Every row comes from one small tree of marks. The marks that hang from a mark follow it in brackets, in alphabetical order. Every link used is in the known rows. Which tree was each row made from?
Known rows
rulat[dodul[fere kibop zuru]]: [ 19.1 -26.6 -27.8   7.5  35.8  30.4  -4.2  23.1 -23.7 -27.1 -18.5  21.4
   3.9  16.3 -23.6   7.9  -0.8  13.3  -4.1 -19.2]
ligis[dodul[fere zuru]]: [ -6.0  -5.9  -8.8  21.3   8.3   0.6  10.2   2.4 -11.9  -7.0 -20.2  17.4
  19.7  10.5 -15.9 -20.1  11.3   6.4 -19.9 -44.5]
zuru[dodul[kibop rulat]]: [ -4.6  12.2 -20.4 -16.0   3.9   3.3 -25.0  24.2  -0.4   5.7 -21.1  12.6
 -21.3  -9.5 -31.9  21.3  -2.6   5.6 -23.1  -4.2]
kibop[kolo vogo]: [-11.9 -12.0 -45.0   7.7 -39.0 -26.7  21.6  36.5  46.9  10.2  57.2   0.3
  11.7 -13.8  -9.5   0.9 -19.5 -15.2 -17.1   1.8]
vorus[rufub]: [ -2.8  -4.4 -35.4 -11.5 -34.5   4.4 -11.9   3.8  -6.0  16.3 -15.2  12.2
  -0.9   9.6 -15.7 -11.9  16.1  42.6 -13.2   2.5]
dodul[kibop[kolo] rulat zuru]: [  7.9 -32.2 -10.4 -26.2 -12.3   7.1  10.7  18.7  13.6  -6.1  20.7  29.4
  29.5 -14.9 -41.6  26.0  14.7   4.2  -0.1  -4.0]
zuru[dodul[fere kibop rulat[rufub]]]: [ -4.0  13.9 -11.7 -22.5  22.3   1.5 -18.0   4.9 -15.2  -3.1 -36.8  19.1
 -45.6 -17.8 -16.0  12.8  -1.7   6.5 -17.8   8.1]
rulat[rufub]: [ -1.2   6.3  -8.3 -12.3  -8.8   3.2  -4.6  21.4 -35.7  16.5 -13.0  -1.9
 -31.8  15.8  -9.1 -17.0   5.9  23.5 -18.4  12.8]
mafup[ligis[dodul[kibop[kolo vogo] rulat]]]: [ -3.8  -3.4   2.0  -3.5 -23.4   0.0   1.8  21.0   2.1  -0.8  23.5   9.3
  23.3 -18.5  -8.9   4.4  -1.1  -4.2  -8.0 -28.7]
dodul[kibop]: [-10.7 -23.8 -20.0  -8.1   1.5  13.2  -1.3  24.4 -12.1   2.6  -0.7   0.3
 -16.4  14.7 -22.7  17.1   5.9  41.2   0.2  10.7]
mafup[ligis[dodul[fere kibop[kolo vogo] rulat]]]: [ -6.3  -3.9   1.6  -3.2 -13.5  -0.4   8.1  11.6   3.0  -6.4  14.2  13.5
  15.2 -26.3  -4.8   0.6  -2.0  -6.1  -3.5 -29.1]
mafup[ligis[dodul[fere kibop]]]: [ -8.3  -4.2   0.3   2.7  -4.4  14.0   4.6  11.4 -18.1  -7.1  -7.5   6.8
   8.6  -4.1  -3.8  -2.9   6.5  13.9   3.4 -32.3]
mafup[ligis[dodul[zuru]]]: [  6.2   5.4  -4.5   5.4 -29.1  12.2   2.1  17.4 -14.0   1.3  -2.6  14.3
  38.0   1.9 -21.5 -12.4  14.2  -0.1  -5.5 -51.7]
ligis[dodul[kibop[vogo] zuru]]: [ -5.5 -25.5  -5.8  13.3  -1.2  -8.4   1.3  10.4   0.0  -8.5   9.9  24.6
  23.8  15.3 -13.8  -0.4   9.6   8.0 -24.0 -17.5]
dodul[fere kibop rulat zuru]: [  9.7 -27.5  -4.1 -26.6   8.8   9.8  10.4  -7.9  -5.1 -11.4 -17.9  43.9
   9.3 -23.5 -49.7  18.4  19.6  13.7   7.6 -11.3]
rulat[dodul[fere kibop[kolo] zuru]]: [ 15.2 -34.0 -34.0   9.7  34.5  26.2   4.6  27.3 -11.5 -31.7  -2.6  16.1
   8.7  12.0 -12.1   9.7  -5.1   7.0  -2.1 -15.1]
ligis[dodul[kibop]]: [-20.0 -15.8  -2.9  16.1  13.7   3.4  -4.6  19.3 -16.2  -2.4  -3.9  -4.1
  -5.1  21.7  -3.4  -1.3   3.4  27.4 -23.4 -13.4]
rufub[fere]: [-16.2   3.2 -39.3  14.1 -24.5   2.3  32.5  29.0  -7.1  20.1   5.0  -2.1
  -8.5   0.5 -10.7  -1.9 -13.2  -1.0 -36.0 -14.7]

Write each row's tree
[  5.7 -30.2  -3.3 -29.2  -6.6   3.5  22.8  12.1  -4.7  -6.9  19.5  34.5
   7.9 -18.7 -14.8  19.9   9.5  -3.6 -13.2  17.2]
dodul[kibop[kolo] rulat[rufub[fere]] zuru]
[ 11.6 -30.1   2.5 -34.7  -5.0   4.8   6.8  13.4  -6.1  -7.3  13.8  32.9
  11.3 -13.3 -24.7  18.2  17.6   6.7  -2.8  16.2]
dodul[kibop[kolo] rulat[rufub] zuru]
[ -3.7 -15.4   4.4 -31.1  10.5 -13.5   2.9  -6.2  -8.0  -0.9  -0.9  30.9
 -41.8 -35.1 -15.4  11.6  -2.7  10.4  -8.9  32.1]
dodul[fere kibop[vogo] rulat[rufub]]
[-17.8  -9.9   8.0   6.5  24.9  -1.7   0.2   3.6 -13.6  -6.2 -14.7   9.1
  -9.2  -7.9  -9.5  -1.3   0.6  16.2 -22.6 -18.8]
ligis[dodul[fere kibop rulat]]
[ -6.2  15.2 -15.6 -19.2   8.4   0.7 -16.9  19.1 -13.9   4.6 -21.1  15.4
 -37.3 -10.5 -14.5  16.7  -6.2  -0.5 -33.5   9.9]
zuru[dodul[kibop rulat[rufub[fere]]]]
[ -6.1 -10.8   4.5 -27.9   1.5   4.0   4.3  14.7 -27.2  10.8  -0.1  14.6
 -33.7 -13.7 -13.2  16.4  -2.6  15.7 -24.8  27.0]
dodul[kibop rulat[rufub[fere]]]
[  1.1  -8.0   4.3  -5.8 -11.1  11.0  10.4   7.8  -5.7 -11.2   2.6  21.4
  30.8 -18.1 -14.3   1.7  11.1  -3.2   2.8 -40.4]
mafup[ligis[dodul[fere kibop[kolo] rulat zuru]]]
[-15.2  -7.4  10.9   3.3   5.2 -16.0   1.1  11.0 -12.5   2.7  12.7  15.6
 -12.8  -6.3   3.8  -0.4  -7.7   0.3 -45.6   3.0]
ligis[dodul[kibop[vogo] rulat[rufub[fere]]]]
[  0.6 -44.4 -27.1  -9.6  -8.4  11.9  17.8  22.0   8.8 -12.4  18.5  21.2
  24.4  11.3 -25.4  20.6  18.8  21.2   9.7   1.0]
dodul[kibop[kolo] zuru]
[-21.2 -19.3  -6.9  17.4  17.9 -10.5   6.6   4.1  -2.2  -9.2  -0.3  10.9
 -12.0   2.3   1.8  -3.9  -3.2  15.6 -20.9  -9.0]
ligis[dodul[fere kibop[vogo]]]
[ -4.5   7.9 -18.3 -19.8  -0.2 -14.0 -16.9  23.6  13.6  -0.5   5.3  17.2
 -26.4 -20.6 -11.4  18.4 -10.6 -11.0 -26.8  17.4]
zuru[dodul[kibop[kolo vogo] rulat[rufub]]]
[  4.8  -1.3  11.8  -9.3 -18.2  10.2   7.1  10.8 -23.7  -3.0   1.1  23.3
  22.9 -11.6 -10.3  -1.0  10.6  -5.6 -12.1 -31.3]
mafup[ligis[dodul[kibop rulat[rufub[fere]] zuru]]]
[ -8.4 -27.4   0.8   5.8   8.7 -16.3  15.7  -1.1  14.5 -16.6  12.6  31.8
  21.4 -17.2 -10.9   2.4   2.0  -9.6 -19.8 -20.3]
ligis[dodul[fere kibop[kolo vogo] rulat zuru]]
[ 11.5 -22.2   4.9 -32.2  -6.9   6.3  10.5   4.6 -24.9   0.1  -2.2  42.3
   1.5 -12.5 -30.4  16.3  16.1   5.7 -17.1  11.8]
dodul[kibop rulat[rufub[fere]] zuru]
